Each row was made from one walk, in order. Every step used is in the known rows, and no mark comes twice. Write each row's walk.
In the rows, zero is written as 128.
Known rows:
S > B: [122 174 106 139 146 132 131 148 164 152 187 119 138 155 149 120 159 136
 167 148 110 168 119 146 120 160 128 163 110 144  91]
P > A > H > U: [147 184  96 175 121 119 130 177 116 139 178  91 122 127 181 147 170 139
 108 147 118 156 134 119 116 148 127 149 109 147  45]
P > U > H > S > B: [121 179  97 161 133 131 102 142 169 148 181 149 131 126 120 161 176 132
 160 155 134 159 135 141 140 151 134 157 129 134 126]
P > A: [114 161 101 164 129 119 119 153 137 148 174 100 126 155 128 148 166 130
 123 171 112 159 127 140 125 155 130 146 113 152  64]
P > A > B: [129 155 106 176 134 123 133 175 144 144 182 109 141 151 139 138 171 138
  96 175  99 160 125 137 112 153 116 143 124 142  79]
P > A > B > U > H: [139 166  95 183 130 119 142 171 134 129 202 116 137 144 151 123 169 138
  97 156  97 159 147 141 104 147 108 126 118 129  84]
C > P > U > H: [161 175  92 167 120 108 121 135 160 162 162 109 134 154 131 131 170 126
 162 182 117 158 129 151 163 150 124 156 138 148 124]
C > H > S > B: [150 174 114 159 133 128 125 163 154 152 168 126 148 139 150 144 171 126
 160 103 136 172 118 157  96 146 120 151  95 124  84]
S > P > U > H > A > B: [101 179  95 161 132  95 114 148 188 182 166 119 168 129 128 123 173 117
 155 185  95 153 118 139 152 156 101 140 143 134 145]
B > S > P > U > H: [ 92 178 104 145 121 110 100 138 168 169 168 103 143 143  97 112 174 120
 180 174 119 145 148 167 154 159 130 148 105 120 148]
H > U: [157 193 104 156 123 113 136 175 147 162 173  90 140 146 156 119 171 153
 161 167 141 152  96 128 130 171 124 156  75 130  50]
A > H > S > P > U: [121 185  98 156 123 112 112 173 167 164 164 103 141 110 135 152 184 105
 163 156 133 149 125 136 155 147 123 153 102 142  28]
U > H > S: [112 184  97 165 118 115  95 159 147 143 179 127 134 137  87 116 170 134
 173 152 127 162 135 140 153 155 123 154 101 132 106]
H > S > P > A > B > U: [130 176  91 182 127 111 138 180 144 148 178 119 140 131  92 157 184 124
 122 145 131 153 116 140 121 149 118 120  81 132  12]
B > S > H > C > P > A: [103 188 114 176 122 104 119 127 119 125 173 106 117 184  90 140 150 154
 154 150  97 164 154 172 125 154 117 164 144 162 121]
P > U > H > S: [120 176  99 163 121 118  95 152 170 154 174 129 135 127 107 154 181 129
 163 175 140 151 131 140 153 156 128 155 116 133 107]
S > B > A > H > C > P: [165 199  98 158 142 128 158 162 131 130 179 109 120 173 189 134 144 136
 186 139  73 170 124 156 138 152 108 168 122 170 123]
H > C > P: [162 181 104 155 125  97 138 149 146 156 149  99 131 183 134 116 152 144
 179 181 101 161 106 158 142 162 106 166 124 162  80]
C > P > A: [157 163  90 180 121 112 134 142 126 146 160  99 121 169 113 145 164 129
 125 165 112 166 123 147 140 146 131 146 126 165  73]
U > H > A > B: [107 174  96 170 129 101 110 164 158 150 190 122 161 144 129  82 158 136
 149 164  82 166 131 136 136 157  94 150 158 138 168]
P > C > H: [135 174 131 156 115 127 136 162 174 156 164  81 144 154 199 102 163 122
 127 123 102 170 123 155 102 154  86 145 111 125  41]
H > C > P > A: [155 174  99 171 124 101 135 141 125 146 146 107 117 181 127 149 153 142
 142 181  97 163 117 153 133 154 113 156 137 172  82]
C > P > U: [170 166  98 161 125 111 134 144 166 166 159  94 134 161 134 144 173 124
 157 187 130 154 108 151 156 155 127 158 124 155  77]
C > H > A > B: [142 162 114 166 129 100 137 180 162 165 172  98 178 151 179 100 163 124
 142 135  97 167 108 156  94 152  87 142 136 126 125]
P > A > B > U > H > C: [139 173  99 179 131 110 144 170 129 127 189 122 134 154 161 127 161 148
 108 164  85 157 143 146  98 152  97 131 128 134  92]
A > P > C > H: [158 184 127 154 120 117 137 169 161 170 184  96 142 157 193  83 167 123
  90 112 106 182 121 146 113 151  93 157 106 126  71]
C > P > U > H > S > B > A: [170 190  85 181 129 130 130 141 147 139 175 139 119 152 112 171 169 132
 174 151 121 165 124 153 164 148 132 153 124 155 146]

Write each row's walk:
[132 194  85 157 125  90 128 163 139 154 214 116 142 151 141  72 157 132
 136 134 109 166 136 143 132 152 103 142 115 135 126] | B > U > H > A > P
[158 166 110 167 129  98 154 186 155 157 183  94 174 150 195  97 163 124
 138 122 104 161 111 162  81 150  82 129 120 120  94] | C > H > A > B > U
[153 189 127 170 117 120 149 185 160 158 169  87 161 140 170  90 175 138
 115 120 108 158 122 155  93 160  90 136  92  99  84] | A > B > S > P > C > H > U
[161 168 104 180 124 106 138 158 121 133 160 112 125 181 121 128 155 154
 124 172  90 161 134 168 117 154 109 155 145 155 125] | H > C > P > A > B > S
[ 88 181  95 167 124  93 104 155 154 157 183 120 163 143  97  73 160 129
 158 157  81 161 146 151 142 156  98 143 147 128 193] | U > H > A > B > S > P
[116 187 107 157 122 102 119 161 159 162 195 108 141 157 141  82 156 128
  95 135  96 176 115 132 137 158  92 159 146 158  98] | H > A > P > C
[183 173  97 181 128 101 165 168 126 135 168 108 127 177 153 139 157 149
 120 167  94 159 116 156 108 152  98 140 129 156  61] | H > C > P > A > B > U
[181 186  98 174 128  99 161 175 144 138 187 114 145 165 161  85 159 148
 150 160  88 161 129 157 120 154  86 142 124 128  97] | A > B > U > H > C > P
[148 175 108 154 127  90 124 168 146 179 178 101 164 157 172  93 161 120
 128 120 111 176 111 152 112 149 102 155 119 136 136] | C > H > A > P
[100 165 102 161 131  99 118 163 174 169 177 109 166 143 110 112 171 123
 146 174 106 148 119 156 131 162 107 146 144 135 148] | H > A > B > S > P > U
[116 174 122 162 114 114 128 158 171 155 165  89 150 154 185 102 155 120
 126 116  95 171 119 152 101 154  77 140 142 139  78] | P > C > H > A
[167 176 106 155 126 101 135 143 161 163 144 104 131 174 147 147 161 141
 174 197 112 153 103 160 146 162 111 166 134 161  87] | H > C > P > U
[118 173 104 151 126 117 107 145 175 164 175 111 140 140 146 132 173 127
 166 189 120 151 133 144 151 158 124 156 125 131 120] | P > U > H
[ 93 186  87 177 118 107  93 144 137 153 164 132 131 128  70 146 174 124
 150 151 119 162 140 135 155 147 127 136 105 139  95] | U > H > S > P > A
[128 173 131 163 122 120 141 176 172 159 169  90 163 149 159  83 172 123
 122 127  94 163 133 170 101 155  86 138 111 106  94] | A > B > S > P > C > H
[185 213 115 164 136 141 165 175 139 152 199 115 131 161 217 123 161 145
 115  91 104 181 107 141 104 158 104 154  80 130 111] | S > B > A > P > C > H > U
[142 198 114 156 126 129 147 181 152 152 203  94 125 176 164  96 161 133
 124 146  91 172 110 142 156 166 101 158  85 147  86] | B > A > P > C
[101 174  95 158 125 103  99 139 174 163 176 118 147 140 137 130 166 126
 163 183 111 152 129 140 149 157 113 152 156 144 153] | P > U > H > A
[109 185  99 155 124 107 110 162 164 170 159 111 144 137  73 136 178 120
 181 158 138 155 105 141 157 158 124 147  75 138  31] | H > S > P
[114 211 114 164 127 111 131 154 148 152 190  94 140 149 139 132 167 161
 174 150 129 159 110 127 129 168 115 164  94 139  46] | S > H > U
[137 196  85 153 142 109 134 151 140 146 223 142 138 149 152  87 152 136
 132 111 101 176 140 143 114 149 112 149 128 140 144] | S > B > U > H > A > P
[101 189 110 163 116 118 115 160 175 158 160 108 135 135  88 132 175 119
 149 142 126 161 111 137 148 159 106 142  88 140   6] | H > S > P > C
[105 205 117 161 121 116 121 154 134 139 195  91 134 155 109 112 165 162
 174 137 133 154 136 149 123 169 125 166  93 126  96] | B > S > H > U
[150 198  95 166 127 122 118 176 146 157 198 129 128 151 123 141 178 132
 149 162 125 162 117 143 176 159 127 159  85 139 148] | B > A > P > U > H > S
[133 188  91 164 118 111 123 169 143 134 196 117 130 139 115 110 169 135
 172 136 137 154 138 146 132 153 116 134  81 122  55] | B > U > H > S
[128 185 104 146 148 140 146 161 152 143 195 112 130 171 154 132 156 138
 187 149  96 166 112 152 135 165 124 157  89 149 114] | S > B > A
[177 186 110 163 138 133 137 175 150 160 185 134 141 145 171 166 178 124
 140 107 136 172 109 160 114 147 126 155  82 129 125] | C > H > S > B > A > P > U
[ 92 197 102 169 112 115 101 149 166 154 167 123 134 128  87 116 171 121
 155 139 111 165 136 134 159 153 103 141 107 132  69] | U > H > S > P > C
[111 188 108 146 125 101 109 147 150 152 167 117 136 162 142  99 152 147
 188 180  90 161 134 149 143 164 101 163 123 138 136] | U > H > C
[157 196 101 154 122 116 136 188 138 151 181  80 136 127 195 109 169 140
 153 147 124 154 121 124 129 158 118 163  91 134  43] | A > H > U
[116 169  99 167 129 107 110 158 178 161 182 125 160 134 144 122 169 131
 143 184 101 154 127 138 138 157 103 151 165 138 166] | P > U > H > A > B
[134 168  97 164 133  99 148 187 160 148 202 103 161 152 153  90 161 136
 140 154 103 154 109 145 107 160  91 137 129 138  81] | H > A > B > U
[161 191 128 166 110 126 145 172 161 155 161  81 142 145 210 112 168 140
 122 115 120 165 109 141  95 160  89 142  94 117  33] | P > C > H > U
[145 189 106 145 131 100 112 152 159 174 182 130 136 152 158 114 168 139
 131 182 111 164 127 143 152 159 114 174 126 138 154] | A > P > U > H > C
[176 185 116 158 119 111 142 176 145 171 159  82 155 145 198 120 172 142
 159 132 138 158 100 145  98 159 112 147  72 112  68] | C > H > U
[115 188  95 161 131 128 101 146 148 137 186 150 130 132 100 130 165 138
 168 132 120 171 140 139 137 151 128 158 116 135 124] | U > H > S > B
[137 187 118 150 124 119 130 166 163 163 196 103 132 159 156  81 165 131
  91 140 105 177 120 133 138 159 101 165 113 142  56] | A > P > C
